Each row was made from one walk, in order. Every step used is in the known rows, and no mark comes twice. Write each row's walk.
In the rows, zero is written as 128.
Known rows:
vukaz/moki/vasafi/vegi: [ 77  97  96 154 106 125 103 166  90 125  89 102 158 140 129 122 116 132
  85 165 117 129 137 130 162 152 114 120 130 131 130]
vasafi/moki/vukaz/tigob/vegi: [ 83  58  88 179 109 137 103 162  89 164  78  64 135 128 100  68 125 109
  96 141 114 141 153 126 160 132 123  98  78 141  97]
vegi/fula: [ 81 117 100 162 118 125 126 167  85 154  92 116 133 126 129 114 100 149
  92 148 149 158 160 128 125 140 103 102 123 138 145]
vegi/vasafi: [ 83 123 100 142 128 137 144 167  98 140 100 110 137 128 127 112 102 162
  91 138 149 141 158 104 127 129 116 115 116 144 129]
vukaz/tigob/vegi/vasafi/moki: [ 81  90 104 159 155 138 121 157  78 154  86  72 148 127 102  74 132 137
 111 149 124 124 172  92 128 126 126 129  87 136 108]
tigob/vegi: [ 86 108  92 163 145 148 123 183  81 151  79 101 131 135 111  94 116 102
  98 135 130 159 161 123 132 123 109 104 121 158 122]
vasafi/vegi/tigob: [ 83 130  76 185 123 126 128 158  97 147  93 148 171 130 143 122  91 133
  75 171 143 144 142 146 133 140 105 115 118 148 112]
sinuz/nerav/moki: [ 62 118 106 123 109 146 129 208  72 152 103  82 139 131 124 122 115 144
 110 127 148 131 145 153 150 140  93  90 119 132 137]
vukaz/tigob: [ 82  80 103 165 104 144 126 173  93 149  88 111 158 121 110  97  96 138
  81 154 132 149 155 133 122 142 133 103  86 136 133]
vegi/tigob: [ 90 117  83 178 122 133 130 181  95 150  96 142 146 121 142 119  88 146
  81 156 144 152 154 127 115 141 114 110 111 145 130]
moki/vasafi/vegi: [ 78  91  86 152 117 127 117 158  96 133  91 118 153 142 121 131 100 137
  93 164 148 138 146 127 154 133 105 125 132 147 112]
fula/nerav/sinuz/vegi/tigob/vukaz/moki: [ 55  98  99 194 158 149  95 199  72 117  88 121 118 111 127 124 147 143
  81 148 123 114 164 141 133 203  98 113 161 160 128]
sinuz/vegi/fula/nerav/moki/vukaz/tigob: [ 21  77  78 139  97 124  99 173  78 134  89 103 138  97 116 103 136 137
 108 141 143 124 159 189 148 198 101  96 133 133 129]
moki/vasafi/vegi/sinuz: [ 81  88  82 169 132 125 116 159  72 113 106 113 153 145 122 131  96 144
  85 173 152 124 149 102 154 147  81  98 137 150 106]
vukaz/tigob/vegi: [ 81  78 101 175 133 149 118 178  84 149  73  98 154 124 103  77 110 108
  98 146 122 155 162 122 122 140 125 105  97 141 120]
nerav/moki/vukaz/tigob: [ 59  74  91 160  77 140 116 184  97 142  95  83 147 117 124  96 110 134
  91 139 122 133 145 162 153 163 117  79  81 125 127]
vasafi/moki: [ 96 107  91 147 122 136 121 168  81 159 102  86 133 141 110 109 116 144
  84 148 134 136 156 123 139 120 121 113  82 149 128]
vasafi/vegi/sinuz/nerav/moki: [ 61 128  92 142 131 139 126 189  51 131 115  82 160 144 129 124 113 136
 100 149 149 109 135 138 167 156  67  72 135 138 119]
vasafi/moki/nerav/sinuz/vegi: [ 69  77  96 112 124 172 113 184  82 148 116  73 112 144 127  99 151 129
  98 153 145 127 154 115 155 159 104 120 117 181 120]
moki/nerav/sinuz/vegi/vasafi: [ 61  89 106 106 131 174 135 183  95 125 116  94 113 132 143 100 130 149
 101 142 164 124 156  94 142 170  97 117 152 178 118]
fula/nerav/moki: [ 52 122  71 131 126 135 113 190  62 136 100  98 132 131 106 127 134 137
  90 140 153 121 165 168 123 142 104  96 114 144 149]
moki/vasafi: [ 85  77  95 147 112 133 120 174  97 137  97 116 131 133 113 129  97 157
  97 150 151 147 156 111 139 132 106 118 120 143 125]
nerav/moki/vukaz/tigob/vegi/fula: [ 49  77  89 179 112 123 106 180  84 148  77  77 140 114 127  83 130 115
 118 138 123 142 156 152 148 168  98  80 115 118 123]
sinuz/vegi/tigob/vukaz/moki: [ 75 109  99 187 132 143 104 189 100 128  76 126 144 108 139 123 109 125
  87 146 105 148 150 137 134 180 112 117 134 145 118]
tigob/vegi/sinuz/nerav: [ 86 105 109 167 151 156 125 200  52 138  93  77 126 140 111 100 110 115
 105 128 144 138 159  95 144 139  75  79 141 151 109]
vasafi/vegi/sinuz/nerav/moki/vukaz/tigob: [ 53  77  92 165  88 136 115 179  67 135 105  65 167 128 128 102 109 132
  94 146 134 105 128 150 186 178  75  56 113 123 100]
nerav/moki/vukaz: [ 69 103  78 147  83 137 118 190  93 143  99  82 125 129 132 113 112 133
  89 132 135 139 141 161 163 147 100  75 104 141 128]
vegi/tigob/vukaz: [ 83 107  87 209 135 130 120 175 103 139  78 132 138 121 128 139  86 147
  77 149 141 157 161 125 121 139 101 101 109 149 109]
vegi/tigob/vukaz/moki/nerav/sinuz/nalu: [ 56  97 117 180 121 163 102 197 102 156  87  86 111 138 145 120 119 123
  50 150 145 137 155  92 142 185  98 103 142 155 131]
nerav/sinuz/vegi: [ 77  90 108 138 135 167 127 195  86 138 113 110 118 125 131 102 125 129
 100 146 134 143 155 132 148 173 108 116 144 173 131]
fula/vegi/tigob/vukaz/moki: [101 109  92 214 126 131  95 173  86 141  60 107 145 119 129 134 122 127
  71 147 112 152 161 130 115 180 105 100 130 127 135]
vasafi/vegi: [ 82 122  84 154 118 132 127 156  94 146  90 116 161 141 123 116 102 119
  77 160 136 146 144 149 147 131 112 108 117 155 120]
vasafi/vegi/fula/nerav: [ 55 130  71 163 135 108 116 143  70 140  86 125 148 135 108 130 120 141
  81 163 164 130 160 161 127 142  99 108 145 148 133]

Write each row's walk:
[ 55  54 111 161 138 147 104 208  44 125 100  64 148 127 107 102 125 141
 137 142 141 107 163  98 153 164  71  88 132 116 106] : vukaz/tigob/vegi/sinuz/nerav/moki/vasafi
[ 68  77  95 144 134 151 114 153  84 149  85  58 144 136 107  74 135 139
 104 150 145 122 168  83 124 123 115 124  81 145 100] : vukaz/tigob/vegi/vasafi/moki/nerav
[ 68  99 111 150 128 136 100 175  76 137 100  94 149 149 126 117 105 115
  64 171 137 120 140  90 174 173  92 110 159 140 129] : vukaz/moki/vasafi/vegi/sinuz/nalu
[ 77  82  96 202 134 125  94 169  71 100  86  90 151 143 117 137 110 138
  71 164 117 115 144  98 167 163  81  90 143 137 105] : tigob/vukaz/moki/vasafi/vegi/sinuz
[ 79  80  98 207 124 121  96 183  95 121  76 117 139 116 132 141 102 154
  86 156 124 137 158 107 133 158 100 114 126 124 116] : vegi/tigob/vukaz/moki/vasafi
[ 92  86  82 157  92 132 112 162 100 162  96  75 119 139 115 101 112 143
  79 137 133 141 145 133 167 125 115  94  80 150 112] : vasafi/moki/vukaz
[ 63 102  99 133  81 141 120 200  90 152  98  65 125 128 126 116 108 140
 105 115 145 135 136 161 176 148  91  75 116 132 122] : sinuz/nerav/moki/vukaz
[ 64 119  81 161 130 117 118 161  67 141  86 120 127 125 106 129 117 159
  83 147 165 138 170 143 112 140 106 105 133 143 149] : vegi/fula/nerav
[ 97 103  78 120 118 145 117 142  84 155  88  61 126 148 121 113 140 162
  86 147 163 129 168  96 123 136 101 121 107 149 122] : fula/vegi/vasafi/moki/nerav
[ 81 120 100 155 156 145 134 171  89 141  84  96 132 132 114  96 116 128
 106 132 141 142 168 101 126 121 109 117 130 150 113] : tigob/vegi/vasafi
[106 113  89 135 139 130 120 143  78 159  92  76 134 140 112 110 139 165
  94 145 142 131 167 103 127 139 112 130 108 140 127] : fula/vegi/vasafi/moki
[ 70  64 100 199 109 125 105 163  94 152  66  91 135 113 117  75 109 115
  99 142 127 162 159 128 145 154 109  86 116 129 115] : moki/vukaz/tigob/vegi/fula
[ 27  95  79 110 135 119  97 181  64 121 100 118 127 115 115 142 138 157
 129 150 164 118 171 161 135 179  82 133 173 141 136] : sinuz/vegi/fula/nerav/moki/vasafi
[ 65  85 111 122 108 181 108 205  84 125 106  79 115 130 144  94 146 121
  84 146 124 129 146 118 149 189 106 104 145 167 144] : vukaz/moki/nerav/sinuz/vegi
[ 76 101 112 113 156 155 128 178  83 142 124  89 116 131 128  96 148 164
 116 146 137 113 159  98 156 160 109 140 133 167 118] : nerav/sinuz/vegi/vasafi/moki
[ 46 107 107 151 177 143 110 185  58 169  88  96  93 141  97 100 146 107
  87 142 169 136 181 114 131 164  91 119 183 163 145] : tigob/vegi/fula/nerav/sinuz/nalu
[ 60 103  96 111 168 146 117 170  64 135 119  90 108 132 106 108 160 171
 104 145 153  95 172 115 143 161 107 141 139 172 122] : fula/nerav/sinuz/vegi/vasafi/moki
[ 68  94 113 144 143 152 126 185  79 140 108 119 116 119 139 103 127 146
 113 153 143 145 157 127 142 184  97 115 161 163 141] : nerav/sinuz/vegi/fula
[ 54  92  87 186 164 148 110 190  80 124  91 137 114 114 119 138 128 143
  87 148 149 125 174 140 124 185  91 120 158 174 108] : fula/nerav/sinuz/vegi/tigob/vukaz
[ 49 100  69 191 135 109 101 170  97 123  88 126 163 131 135 161 105 146
 104 166 143 126 152 146 153 154  78 119 133 132  94] : nerav/moki/vasafi/vegi/tigob/vukaz
[ 77  84 101 156 128 132 120 173  66 126 107  96 152 148 119 135  93 155
  96 158 164 113 142  99 168 145  69  93 149 141 101] : moki/vasafi/vegi/sinuz/nerav
[ 76 106  88 121 117 144 126 154  93 148 104  70 129 146 124 109 123 165
  85 144 163 121 160  89 131 114 109 116  88 152 116] : vegi/vasafi/moki/nerav
[ 83  74 110 182 116 130  96 183  98 122  74  88 130 129 112 136 111 148
  87 142 119 140 155 111 151 149 109 109 123 131 123] : tigob/vukaz/moki/vasafi
[ 83  56  89 206 121 148 112 173  76 132  84  80 138 125 110  73 106 107
  83 144 125 143 155 101 152 158  96  58 106 142  99] : moki/vukaz/tigob/vegi/sinuz
[ 55 115  84 165 149 118 118 157  60 136 101 115 129 137 115 122 137 151
  83 167 164 118 159 148 135 156  89 107 158 157 140] : vasafi/vegi/fula/nerav/sinuz
[ 97  76  93 209 121 123  85 173  86 131  63 105 139 120 128 149 118 154
  85 154 123 143 164 112 123 181  94 121 146 116 126] : fula/vegi/tigob/vukaz/moki/vasafi
[ 64  95  98 147 112 170 109 208  90 128 108 109 125 120 169 102 137 134
  86 161 131 130 147 117 134 198  98 112 145 160 137] : vukaz/moki/nerav/sinuz/vegi/tigob
[ 33  99  54 183 144 101  92 167  77 118  84 130 156 131 113 173 120 151
  95 163 159 107 166 160 137 156  74 120 144 137  97] : fula/nerav/moki/vasafi/vegi/tigob/vukaz
